Every row comes from one small tree of marks. The marks that hang from a mark follow it in brackets, in alphabetical order. Every link used is in the known rows. Which tree was each row made from?
Known rows:
A{F}: [-1.91  0.02 -3.40 -0.55 -0.76 -1.37 -1.83 -1.60  3.54  1.15 -2.09 -2.98
 -0.76 -1.57  0.45  2.30  0.79  0.30  0.68]
V{C{A}}: [ 0.24 -0.16 -1.22 -1.70 -0.08  0.60 -0.13 -0.14  1.68  0.49 -2.18 -2.35
 -0.84 -1.19 -0.84 -3.71  1.77  1.47  0.43]
F{E{R} V}: [-0.27  1.95 -2.74 -0.54  0.33  0.56 -1.90  0.79  0.89  1.94 -1.58 -2.84
  1.43  0.73 -0.63 -0.37  1.50 -2.32 -0.42]
C{A{Z} E{F{V}}}: [ 0.56 -1.51  1.42  3.49  0.17  0.02 -0.17  0.89 -0.64  0.84 -2.90 -1.72
 -1.03  2.36 -1.02  1.40  1.29 -1.11  0.96]
V{C}: [-0.85  0.09 -3.20 -1.78  0.77 -0.05 -0.41 -0.89  2.10  0.86 -0.84 -2.32
  0.12  0.00 -0.93 -3.35  0.54  1.37 -0.07]
V{C{A{F} E{R}}}: [-0.01  1.50 -1.72 -2.72 -0.77  1.41 -0.42 -2.13  2.92 -1.32 -4.29 -1.46
  0.12 -0.51  0.18 -0.94 -1.46  0.09  0.27]
F{E{R} V{C{A}}}: [ 1.74  1.49 -1.09 -1.59 -0.03  1.99 -0.42  0.55 -0.21  1.06 -2.37 -2.17
  1.57 -0.24 -1.13 -4.46  1.29 -1.65  0.09]
A{C F}: [-2.62 -0.53 -3.86  0.17 -1.31 -1.50 -0.67 -1.40  3.88  1.99 -0.95 -3.56
 -0.98 -3.08  0.66  3.19 -0.19  1.48  0.30]
C{A{F{V} Z} E}: [ 0.51 -0.15  0.64  2.81 -0.75 -0.28 -1.29 -0.13  0.53  0.33 -3.53 -3.01
 -1.88  0.53  0.29  0.43  0.72 -1.95  1.99]
E{F{V{C}} R}: [-0.25 -0.25 -2.98 -2.04  0.93  0.56 -0.14 -0.61  1.48  1.65 -1.28 -1.70
  2.20  0.80 -1.54  1.73  0.13 -0.31 -1.40]
V{C{E{F R}}}: [-1.05  0.31 -2.98 -2.15  0.97  1.07  0.45 -1.72  2.09 -0.40 -2.36  0.01
  1.83  2.15 -1.12  0.39 -1.92  0.83 -1.25]
R{E{F{V}}}: [-2.40 -1.40 -2.50  2.32 -0.26 -1.27 -0.18  0.83 -0.04  2.11 -1.03 -1.76
 -0.69 -0.34 -1.49  8.14  2.96  0.10 -0.58]
R{E{F}}: [-3.46 -1.28 -2.91  1.15 -0.71 -1.13 -0.44  0.35  1.58  1.17 -1.27 -0.79
 -1.09 -1.20 -1.09  6.31  2.85  1.46 -0.53]
Z{A{C{E} F}}: [-3.19  0.51 -2.14 -0.22 -1.12 -0.94 -0.32 -1.48  3.64  0.02 -1.63 -1.84
 -1.54  0.30  1.24  1.68 -1.46  1.41  0.74]
F{V{C}}: [ 0.12 -0.08 -3.09 -0.54  1.15 -0.25 -0.23 -0.23  0.52  1.90 -0.60 -3.36
  0.52  0.84 -1.30 -1.45  0.74 -0.19 -0.07]
V{C{A{F}}}: [ 0.08 -0.36 -1.73 -1.78 -1.24 -0.02 -0.43 -1.77  2.39  0.15 -2.91 -2.31
 -0.59 -2.72 -0.09 -1.84  0.66  0.96  1.10]
V{C{A E{R}}}: [ 0.04  1.80 -1.20 -2.69  0.41  2.01 -0.07 -0.54  2.37 -1.16 -3.59 -1.43
 -0.16  0.96 -0.62 -3.00 -0.23  0.38 -0.33]
F{E}: [-0.95  0.75 -2.75  0.47 -0.04 -0.33 -1.32 -0.02  0.94  1.47 -1.35 -2.12
  0.33 -0.02 -0.45 -2.61  1.32 -0.18  0.56]
F{V}: [-0.83  0.20 -2.58  0.50  0.78 -0.96 -1.32  0.57  1.19  2.20 -1.08 -4.01
 -0.61  0.88 -0.73  2.04  2.01 -0.82  0.07]

Write each row's tree:
[ 0.13  0.71 -1.95 -1.05 -0.75 -0.12 -0.77 -1.41 -0.12  0.97 -1.02 -1.41
  1.40  0.18 -0.04 -4.22 -0.17 -1.24  1.59]	Z{A{F{E V{C}}}}
[-2.35 -1.67 -1.48  3.20  0.06 -0.59  0.54 -0.01  1.84  0.98 -0.74 -1.16
 -0.61  0.96 -0.37  1.01 -1.11  1.41  0.08]	A{C{E{F}} Z}
[-0.41  0.01  0.43  1.81 -1.11 -0.18 -1.61 -0.70  2.30 -0.61 -3.87 -2.02
 -2.16 -0.18  0.68 -1.42  0.45 -0.51  1.85]	C{A{F Z} E}
[-3.20  0.90 -1.63 -0.23  0.07 -0.38 -0.10 -0.04  3.09  0.09 -0.81 -1.98
 -1.72  1.72  0.52 -0.08 -0.27  1.70  0.13]	Z{A{C{E}}}
[-1.14 -0.13 -2.57 -1.03  0.62 -0.18 -1.31  0.24  2.21  2.01 -1.73 -2.45
  1.11  0.67 -1.03  5.26  1.53 -0.84 -1.32]	E{F{V} R}
[-1.00  0.33 -2.29  0.02  1.04  0.13 -0.57 -0.35  1.09  1.03 -2.50 -1.81
  1.14  2.95 -0.94  5.92 -0.23 -1.27 -1.15]	C{E{F{V} R}}
[-0.93  0.30 -0.55 -0.80 -0.22  0.96 -0.48 -0.23  2.40 -0.44 -4.14 -0.91
 -0.27  1.10 -0.58  3.51  0.56  0.28 -0.46]	C{A E{F R}}
[-0.78  0.95 -1.60 -0.11 -1.08 -0.86 -1.87 -0.61  0.73  1.34 -1.53 -2.24
  0.28  0.37  0.55 -0.61  1.40 -1.80  1.59]	Z{A{F{E V}}}
[-1.50 -0.89 -2.11  2.58 -0.83 -1.36 -1.11 -0.03  2.49  2.68 -0.28 -4.10
 -1.05 -1.96  0.50  1.48 -0.01 -0.45  0.77]	A{C F{V} Z}
[-0.09  0.15 -0.90 -1.96  0.14  1.66  0.65 -1.07  1.75 -0.95 -3.56 -0.12
  0.87  1.02 -1.11 -0.22 -0.73  1.03 -0.69]	V{C{A E{F R}}}
[-1.93  0.55 -2.53 -1.05  0.58  0.29 -0.79 -0.81  2.77 -0.07 -2.83 -0.74
  0.77  2.32 -0.55  4.05 -0.50  0.24 -1.04]	C{E{F R}}
[-0.82  1.47  0.19 -0.31 -1.03  0.87 -2.34 -0.51  3.88 -1.07 -4.32 -1.76
 -1.41 -0.35  0.86 -0.94  0.05 -1.00  0.80]	C{A{F Z} E{R}}
[-3.60  1.96 -2.34 -2.34 -1.04  0.03 -1.03 -1.37  5.33 -0.65 -2.18 -1.62
 -0.87  0.30  1.46  2.27 -1.79  0.81 -0.18]	Z{A{C{E{R}} F}}
[ 0.22 -1.27 -0.73  0.16  0.08  0.65  1.49 -1.29  0.05 -0.44 -3.03 -0.34
  0.16  1.09 -1.37 -0.60 -0.30  1.54  0.38]	V{C{A E{F}}}
[-2.52 -0.81 -2.43  1.43 -1.18 -1.20 -1.37 -0.56  4.28  1.71 -0.58 -2.95
 -1.48 -2.80  0.84 -0.57 -0.21  1.05  0.69]	A{C F Z}
[ 0.28  0.08 -3.27  0.38  0.32 -0.45  0.30 -2.48  0.00  0.51 -2.23 -2.62
  0.58  1.54 -0.43  0.83 -2.07 -0.95  0.79]	A{F{V{C{E}}}}
[ 0.63  1.47 -1.19 -0.50 -1.57  0.72 -1.87 -0.21  1.04  1.37 -3.61 -2.83
  0.57 -2.03  0.22  0.82  1.63 -2.57  0.88]	C{A{F{E{R} V}}}
[ 0.42 -0.26  0.26 -0.34  0.05  0.79 -0.85  0.51  2.06  0.23 -1.68 -2.01
 -1.23 -1.09 -0.68 -7.58  2.00  0.86  0.94]	V{C{A{Z}}}
[ 0.33  0.36 -2.84  0.47  1.46  0.19  0.65 -0.80 -0.68  0.63 -1.42 -2.61
  0.39  3.29 -1.25 -1.09 -0.89 -0.55  0.19]	F{V{C{E}}}
[-2.45  1.37 -1.83  0.47  0.37  0.70 -1.04  0.51  4.13  0.27 -1.29 -2.11
 -0.90  1.15  0.32 -1.34 -1.18  0.40 -0.82]	A{C{E{R}} Z}
